Each row was made from one small tree. Brackets hold a mark, then the marks that hang from it, in alphabetical order. Every link used is in the known rows. Write each row's tree.
Known rows:
[tifor [kifiz [nedenod [zaril [keram kezuv]]]] reni]: [ 0.17 -1.54 -1.29  1.68 -0.62 -4.36  6.34 -0.11  3.22  0.02 -2.97  1.47
  4.68 -0.96 -2.91]
[nedenod kifiz reni [zaril [keram kezuv tokel]]]: [-0.23 -0.84  4.16  2.57  0.76 -6.05  7.20 -0.04 -2.42  1.59 -1.22  3.09
  3.56 -1.66 -1.72]
[nideb [keram kezuv kifiz]]: [ 1.29 -1.95  1.95  3.01  1.86 -3.64  3.38 -0.10  2.57  2.31 -1.87  1.17
  3.50 -0.73  0.99]
[kifiz [nedenod [zaril [keram kezuv]]]]: [ 1.76 -0.47  1.94  1.80  0.73 -2.65  3.43  0.93  0.23 -0.42 -2.41  4.59
  3.55 -0.95 -3.03]
[nideb [keram kezuv kifiz tokel]]: [ 1.54 -2.31  4.15  4.03  1.39 -5.06  2.87  0.34  3.83  2.87 -1.19  2.02
  3.05 -0.72  1.80]
[tifor [kifiz nedenod]]: [ 0.05 -0.66 -1.41 -0.20  0.75 -1.05  2.20 -0.21  1.86 -0.84 -1.31  2.11
  2.59  0.11 -1.40]
[kezuv [keram [kifiz [nedenod reni]] tokel]]: [-0.85 -0.92  3.98  2.01 -0.21 -3.38  3.89  1.71  1.14 -0.66 -0.79  5.82
  2.69  0.46 -3.09]
[zaril [keram kezuv kifiz tokel]]: [-0.14 -1.13  3.93  2.51  0.54 -5.36  2.81  1.63  3.89  1.82 -1.24  1.88
  2.66 -0.70 -1.76]
[nideb [keram [kifiz nedenod]]]: [ 2.12 -1.60  1.73  2.47  0.75 -0.75  2.31 -0.12  2.71  0.31 -1.77  4.44
  3.29  0.58 -0.48]
[nideb [keram kezuv [kifiz [nedenod reni]] tokel]]: [ 2.24 -2.69  5.65  5.42  0.68 -4.15  4.48  0.68  2.32  1.67 -0.45  5.83
  3.83 -0.89  0.91]
[tifor kifiz reni]: [-2.06 -0.81 -4.15 -0.77  0.61 -3.15  3.84 -1.75  3.30  0.07 -2.79 -1.51
  2.60 -0.61 -0.08]
[nideb keram]: [ 1.51 -0.52 -0.54  0.90  1.78 -1.15  1.32 -0.87  2.10  0.88 -2.91  1.41
  2.14  0.07  0.58]
[tifor reni]: [-1.34 -0.27 -2.75 -0.26  0.99 -2.33  2.18 -1.47  2.22 -0.52 -3.11  1.24
  1.70 -1.06  0.17]
[tifor [kifiz [nedenod zaril]] reni]: [-0.44 -1.20 -2.94  0.39 -0.01 -2.80  5.48 -1.96  1.21 -1.25 -2.59  1.78
  3.74 -0.67 -0.89]
[kezuv [keram kifiz tokel]]: [-1.64 -0.49  2.48  0.65  0.47 -4.37  2.22  1.44  2.72  0.49 -1.51  2.04
  1.97  0.57 -2.18]
[kifiz [nedenod reni [zaril keram]]]: [ 1.07  0.07  1.00  1.19  0.44 -1.27  4.98 -0.20 -1.83 -1.43 -2.38  5.09
  3.19 -0.47 -3.60]
[zaril keram]: [-0.02  0.50 -0.67 -0.59  0.93 -1.51  1.25  0.54  2.06 -0.19 -2.87  1.32
  1.76 -0.02 -2.91]

Which tree is each row?
[ 1.93 -0.73  4.03  2.87  0.21 -4.05  2.99  1.55  1.52  0.04 -1.77  5.43
  2.98 -0.98 -2.20]  [kifiz [nedenod [zaril [keram kezuv tokel]]]]
[-0.24 -1.42  4.63  3.54  0.85 -6.44  6.94  0.21 -0.35  1.68 -1.07  2.55
  3.62 -1.54 -1.55]  [nedenod reni [zaril [keram kezuv kifiz tokel]]]
[-0.42 -0.78  3.55  1.43 -0.35 -3.15  1.70  2.19  3.14 -0.60 -1.15  5.25
  2.45  0.99 -3.02]  [kezuv [keram [kifiz nedenod] tokel]]
[-0.53 -1.37  3.64  2.66  1.56 -5.36  2.55  0.55  2.18  1.62 -0.50  2.28
  2.28 -1.45  1.02]  [keram kezuv kifiz tokel]
[ 0.19 -1.22  4.15  2.95  0.79 -6.16  4.79  0.66  1.50  1.70 -1.55  2.02
  3.37 -1.08 -1.48]  [nedenod [zaril [keram kezuv kifiz tokel]]]
[-0.94 -0.54  1.98  0.97  0.27 -2.04  4.36  1.28 -0.10 -1.18 -1.48  5.01
  3.03  0.44 -3.93]  [kezuv [keram [kifiz [nedenod reni]]]]
[ 2.78 -2.59  5.10  4.86  0.56 -3.78  2.42  1.12  4.14  1.70 -0.83  5.21
  3.49 -0.42  1.00]  [nideb [keram kezuv [kifiz nedenod] tokel]]
[ 0.13 -0.51 -0.39  0.69  0.09 -2.28  6.60 -0.42 -0.76 -0.85 -1.93  2.39
  3.97 -0.02 -3.93]  [tifor [kifiz [nedenod reni [zaril keram]]]]
[ 1.44 -0.90  4.50  3.50  0.26 -4.31  5.08  0.94 -0.38 -0.03 -1.36  5.97
  3.27 -1.35 -2.20]  [kifiz [nedenod reni [zaril [keram kezuv tokel]]]]
[ 1.45  0.15  0.60  0.59  0.42 -1.06  2.86  0.28 -0.08 -1.30 -2.76  4.62
  2.94  0.02 -3.56]  [kifiz [nedenod [zaril keram]]]
[ 0.45 -0.79  1.60  1.79 -0.34 -3.55  6.14 -0.05  0.57 -0.32 -1.28  3.24
  3.44  0.05 -3.23]  [tifor [kifiz [nedenod reni [zaril [keram tokel]]]]]
[ 2.50 -2.45  3.68  4.68  1.38 -3.45  7.21 -0.84 -1.34  1.05 -1.32  5.01
  4.96 -1.34  0.30]  [nideb [keram kezuv [kifiz [nedenod reni zaril]]]]
[ 0.22 -1.30  4.06  3.14  0.70 -3.50  5.63 -0.89 -2.05 -0.50 -0.27  6.11
  3.18 -0.99 -0.37]  [keram [kifiz [nedenod reni zaril]] tokel]
[ 0.85 -1.10  2.93  2.28  0.29 -2.67  2.78  1.96  3.01  0.14 -1.51  4.33
  3.71 -0.35 -3.30]  [zaril [keram kezuv [kifiz nedenod]]]
[ 0.64 -1.21  0.94  1.95  0.36 -3.88  7.26  0.20 -0.50  0.02 -1.59  2.39
  4.55 -1.01 -3.39]  [tifor [kifiz [nedenod reni [zaril [keram kezuv]]]]]
[ 0.61 -1.65  5.44  4.00 -0.14 -4.36  4.45  1.99  2.48  0.52 -0.42  5.74
  3.38 -0.83 -2.59]  [zaril [keram kezuv [kifiz [nedenod reni]] tokel]]
[ 0.60 -1.93  5.33  4.34  1.05 -5.10  6.24 -0.07 -1.77  0.31  0.09  6.00
  3.77 -2.01  0.26]  [keram kezuv [kifiz [nedenod reni zaril]] tokel]
[ 0.22 -0.68  3.67  2.05  0.68 -5.79  5.13  0.40 -0.65  1.72 -1.59  2.43
  3.34 -1.16 -1.67]  [nedenod kifiz [zaril [keram kezuv tokel]]]
[-1.05 -0.22  0.35  0.34  1.90 -2.95  6.96 -2.39 -5.68  0.02 -1.50  2.39
  3.08 -1.42 -0.35]  [nedenod kifiz reni zaril]
